Every row comes from one small tree of marks. Brackets hold a mark, then the marks that hang from it, in the order of their numbers. Every link used is in the known rows. Which tree was each row made from?
Known rows
{q51 q84 {q356 q255 q283}}: [ 2.51  2.11 -1.01  3.51  1.67  1.43 -0.04  0.05  2.73 -0.04 -0.13 -1.10
 -0.44 -3.33 -0.50 -0.28  1.46 -1.19  5.61  0.32]
{q192 {q698 q356}}: [-1.56 -1.43 -0.25 -0.09 -0.11  0.85  1.24  0.95 -0.01 -1.11 -0.39 -1.53
 -1.18 -0.29 -2.54  1.18 -1.85 -1.12 -0.18  1.41]
{q192 q698}: [-0.79 -0.75 -0.44 -0.85  0.67  0.46  1.22  0.95 -0.63 -0.38 -0.05 -1.66
 -0.85 -0.31 -1.24  0.35 -1.36 -0.10 -0.24 -0.32]
{q51 q84}: [ 0.39 -0.12 -0.62  0.78 -0.34  1.20  0.10 -0.62  0.34  0.61 -0.44  0.35
 -0.44 -1.98 -0.45 -0.87 -0.79 -0.58  1.25  0.92]
{q698 {q356 q72 {q255 q405} q283}}: [ 4.41 -0.15  0.44  3.07  0.55  2.26 -0.28 -0.72  4.79  0.53 -0.36  2.39
 -3.32 -0.40  0.11  1.38  2.16 -0.56  4.17  2.28]
{q356 q72 {q255 {q84 q405}} q283}: [ 6.15  0.90 -2.45  2.02  0.90  2.33 -1.39  2.88  4.06  1.87 -1.42  0.33
 -3.46  1.50  1.64  2.79 -0.17 -0.96  1.65  0.17]
{q192 {q698 {q356 q72 q255 q283}}}: [ 1.81  0.76 -1.37  1.99  1.47  1.83  0.03  0.73  3.64  0.51  0.38 -0.85
 -3.31 -0.55 -2.45  3.30  0.49 -0.88  3.18  1.50]
{q44 q72}: [ 0.78  0.66 -1.66 -0.50  0.76  0.71 -0.80 -1.23  1.12 -1.31 -0.47  0.85
 -1.02  0.58 -0.64  0.23  0.76 -1.19  0.01  1.17]
{q44 {q356 q72 {q255 q84}}}: [ 4.13  0.49 -1.90  1.83  0.04  1.12 -0.92  1.83  2.83  0.81 -1.61  2.39
 -2.54  4.93  0.99 -0.38 -0.52 -2.41  0.94 -0.10]
{q44 q72 {q356 {q255 q405} q283}}: [ 4.57  1.24 -0.96  1.86  0.82  1.05  0.10  1.17  4.06 -1.24 -0.86  2.16
 -2.82  1.43  0.77 -0.28  3.95 -1.61  1.74  1.39]
{q356 q72 q283}: [ 2.39  1.90 -0.83  1.42  0.42  0.65 -1.26 -0.83  2.05  0.96  0.14  1.34
 -1.66 -1.87  0.89  2.76  1.18  0.50  2.40  0.80]
{q44 q72 {q356 {q255 q84 q405}}}: [ 5.01 -1.26 -1.66  0.96  0.86  2.13  0.45  0.78  3.38 -1.40 -2.66  3.25
 -3.36  4.90  1.22 -2.50  1.01 -3.50  0.31  0.99]
{q405 {q255 q84}}: [ 0.46 -0.54  1.07 -0.52  0.14  1.56  0.24 -1.23  1.66  1.28 -0.63  0.46
 -0.89  1.52  1.10 -1.87 -0.26 -3.41 -0.66 -1.05]
{q356 q72}: [ 1.53  0.59 -0.89  0.67  0.03  0.54 -1.18 -1.00  1.30  0.68 -0.27  1.66
 -1.42  0.26  0.42  0.80 -0.48  0.16  1.74  0.44]
{q255 q84 q405}: [ 2.92 -2.53  0.40  0.01  0.34  2.07  1.12 -0.99  0.65 -0.34 -2.17  2.40
 -1.97  1.21  2.18 -1.59 -1.12 -1.13  0.27  0.47]
{q356 q72 {q255 q84}}: [ 3.76 -0.25 -1.83  1.12  1.43  2.06 -1.03 -0.41  2.99  1.45 -1.16  1.66
 -2.80  3.79  0.60 -0.14 -0.66 -1.41  1.90 -0.35]
{q698 q356}: [-0.70 -0.64  0.39  0.70 -0.78  0.37  0.02  0.06  0.56 -0.85 -0.25  0.35
 -0.23 -0.06 -1.27  0.80 -0.46 -1.17 -0.02  1.74]
{q698 {q356 q255 q283}}: [ 1.01  1.13  0.06  2.19  0.77  0.80 -0.22  0.76  3.10  0.33  0.61 -0.76
 -1.03 -0.63 -1.57  1.75  2.16 -0.80  1.52  1.43]
{q698 {q356 {q255 q405} q283}}: [ 2.65 -0.68  1.19  2.39  0.60  1.70  0.85  0.17  3.59 -0.01 -0.22  0.72
 -2.06 -0.70 -0.25  0.58  2.61 -0.63  2.59  1.85]
{q192 {q698 {q356 q72 {q255 q84}}}}: [ 2.36 -1.57 -2.22  0.97  1.22  2.78  0.22  0.31  3.11  0.19 -1.54  0.11
 -3.91  3.32 -2.01  1.03 -2.59 -2.72  1.64  1.13]
{q192 {q698 {q356 q255}}}: [-0.69 -1.16 -0.38  0.62  1.10  1.18  1.20  1.59  1.65 -0.38  0.09 -2.35
 -1.57  1.41 -3.25  0.37 -0.68 -1.21  0.69  0.72]
{q356 {q255 q405} q283}: [ 3.41 -0.01  0.98  1.68  1.37  1.26  0.80 -0.03  2.95  0.65  0.11  0.27
 -1.88 -0.86  1.10 -0.14  3.08  0.52  2.70  0.08]
{q44 q72 {q356 {q255 q84} q283}}: [ 4.16  1.95 -2.79  1.36  1.31  1.23 -0.85  1.71  3.64 -0.80 -1.44  1.47
 -2.67  3.17  0.46  0.63  2.01 -3.43  0.05  0.99]

Which tree is each row?
[ 1.51  0.42  0.45  2.18 -0.92  1.45  0.13  1.50  1.99  0.19 -0.96 -1.21
  0.18 -3.32  0.42 -2.04 -0.94 -3.53  3.05 -0.06]  {q51 {q84 {q405 q255}} q356}
[ 1.91 -1.38  0.82  1.69  1.35  2.19  2.14  0.94  3.04 -0.53 -0.28 -1.05
 -3.01 -1.17 -1.61  1.11  1.26 -0.66  2.43  1.62]  {q192 {q698 {q356 {q255 q405} q283}}}
[ 2.16  1.45 -1.97  0.81  0.43  0.00 -0.75  1.70  2.49 -1.05 -0.52  0.87
 -1.46  3.50 -0.92 -0.94  1.96 -2.19  0.02  0.57]  {q44 q72 {q356 q255}}
[ 2.94  0.67 -0.94  1.04  1.69  1.66 -0.19  0.54  2.75  1.08 -0.45 -0.19
 -1.76  1.26  0.69  0.93  1.20 -1.12  1.00 -0.44]  {q356 {q255 q84} q283}
[ 5.93 -1.38 -0.99  2.72  1.93  2.73  0.07 -1.16  3.60 -0.60 -2.44  2.95
 -2.97  2.18  2.02 -1.94 -0.75 -2.21  5.44 -0.06]  {q51 {q356 q72 {q255 q84 q405}}}
[ 3.89 -2.32  0.21  0.59  1.27  2.32  1.07 -0.18  2.44  0.53 -1.69  1.44
 -2.47  3.03  1.60 -2.26  0.08 -1.25  1.26 -0.36]  {q356 {q255 q84 q405}}
[ 0.20  0.40 -0.56  1.37  1.45  1.28  1.03  1.74  2.34 -0.13  0.50 -2.68
 -1.93 -0.57 -2.84  2.20  0.81 -0.90  1.44  1.14]  {q192 {q698 {q356 q255 q283}}}
[ 1.67  0.75 -0.99  2.76  1.42  1.26  0.03 -0.21  1.98 -0.25 -0.56 -0.75
 -0.07 -1.35 -0.92 -2.16 -0.07 -1.63  4.78 -0.04]  {q51 q84 {q356 q255}}
[ 4.92  1.87 -2.07  2.50  0.55  1.08 -1.03  1.72  3.64  1.05 -1.15  2.26
 -3.07  2.71  1.44  1.56  0.94 -2.06  1.83  0.17]  {q44 {q356 q72 {q255 q84} q283}}
[ 4.64 -0.96  0.21  1.28  1.70  2.54  0.95 -0.14  3.17  0.72 -1.33  1.10
 -2.77  0.96  2.01 -0.46  1.62 -0.98  2.03  0.05]  {q356 {q255 q84 q405} q283}
[ 3.37  0.31 -1.49  3.03  0.38  1.40  0.01  3.18  2.36 -0.10 -1.26 -1.69
 -0.39 -1.31 -0.35 -1.57 -1.00 -1.55  3.80  0.14]  {q51 {q84 q405} {q356 q255}}
[ 6.18 -0.45 -0.74  2.03  1.69  2.96 -0.15 -1.15  4.61  1.27 -1.47  2.71
 -4.16  1.25  2.27  0.52  1.19 -0.83  3.57  0.43]  {q356 q72 {q255 q84 q405} q283}
[ 2.71  2.62 -1.14  2.19 -0.96 -0.27 -1.10  1.40  1.78  0.20 -0.27  2.30
 -1.58 -0.64  1.16  2.50  1.34 -0.65  1.53  0.97]  {q44 {q356 q72 q283}}
[ 3.01  1.37 -1.26  2.13 -0.18 -0.21 -1.07  1.85  2.57  0.81 -0.35  1.51
 -1.62  3.19  0.02 -0.29  0.88 -0.88  1.70 -0.16]  {q44 {q356 q72 q255}}
[ 4.20  0.40 -2.10  2.31  1.94  1.73 -1.05 -0.59  3.03 -0.19 -1.66  1.30
 -1.99  2.49  0.75 -0.43 -1.16 -2.49  4.52 -0.45]  {q51 {q356 q72 {q255 q84}}}
[ 3.13  2.37 -1.65  3.64  0.76  1.65 -1.12 -1.66  2.58 -0.42 -0.81  1.54
 -1.41 -5.07  0.49  1.37 -0.03 -1.21  6.23  1.58]  {q51 q84 {q356 q72 q283}}
[ 4.19  2.67 -1.85  4.21  1.71  1.94 -1.25 -0.97  4.06  0.64 -0.33  0.40
 -1.81 -3.12 -0.21  0.63  1.06 -1.21  7.20  0.84]  {q51 q84 {q356 q72 q255 q283}}
[ 1.01 -0.73 -1.21  1.36  1.12  1.66  0.04  0.66  2.82  0.36 -0.14 -0.66
 -2.85  1.76 -2.95  1.33 -1.10 -1.02  2.48  1.06]  {q192 {q698 {q356 q72 q255}}}
[ 3.82 -0.21 -0.86  1.17  0.45  0.96  0.25  1.14  3.07 -1.52 -1.38  2.43
 -2.43  3.43  0.40 -2.09  2.50 -1.89  0.97  0.98]  {q44 q72 {q356 {q255 q405}}}
[ 5.01  1.08 -1.73  2.74  1.57  1.58 -0.13  3.88  2.94 -0.54 -1.71 -1.47
 -1.41  0.30  1.49  1.35 -0.30 -2.20  2.68 -0.36]  {q51 {q356 {q255 {q84 q405}} q283}}
[ 0.14 -0.92 -1.08  0.53  0.02  1.34  0.19 -0.06  1.25 -0.75 -0.53  0.17
 -2.50 -0.12 -2.25  2.08 -2.19 -1.09  1.41  1.85]  {q192 {q698 {q356 q72}}}
[ 5.75  0.13 -2.53  1.96 -0.84  1.13 -1.04  5.14  3.11  0.88 -2.28  1.40
 -3.00  4.71  1.59  0.38 -1.59 -2.19  0.15 -0.02]  {q44 {q356 q72 {q255 {q84 q405}}}}
[ 1.94  2.59 -1.86  0.95 -0.01 -0.03 -0.79  1.25  1.85 -1.73 -0.49  1.43
 -1.31 -0.27  0.25  1.72  2.45 -1.90 -0.24  1.75]  {q44 q72 {q356 q283}}
[ 3.95 -1.64  0.38  2.11  1.02  2.80  0.96 -0.12  3.81 -0.03 -1.44  1.53
 -3.02  0.89  0.80  0.20  1.03 -2.11  1.82  1.80]  {q698 {q356 {q255 q84 q405} q283}}
[ 2.20  2.23 -0.39  2.70  2.03  0.16 -0.06  0.78  2.47 -0.55  0.42 -1.33
  0.02 -1.34 -0.12  0.69  2.18 -0.77  4.17 -0.38]  {q51 {q356 q255 q283}}
[ 2.90  2.91 -2.03  1.54  0.89  0.25 -0.85  1.78  3.36 -0.81 -0.04  0.61
 -1.72  1.41 -0.54  1.13  3.45 -1.90  0.75  0.94]  {q44 q72 {q356 q255 q283}}
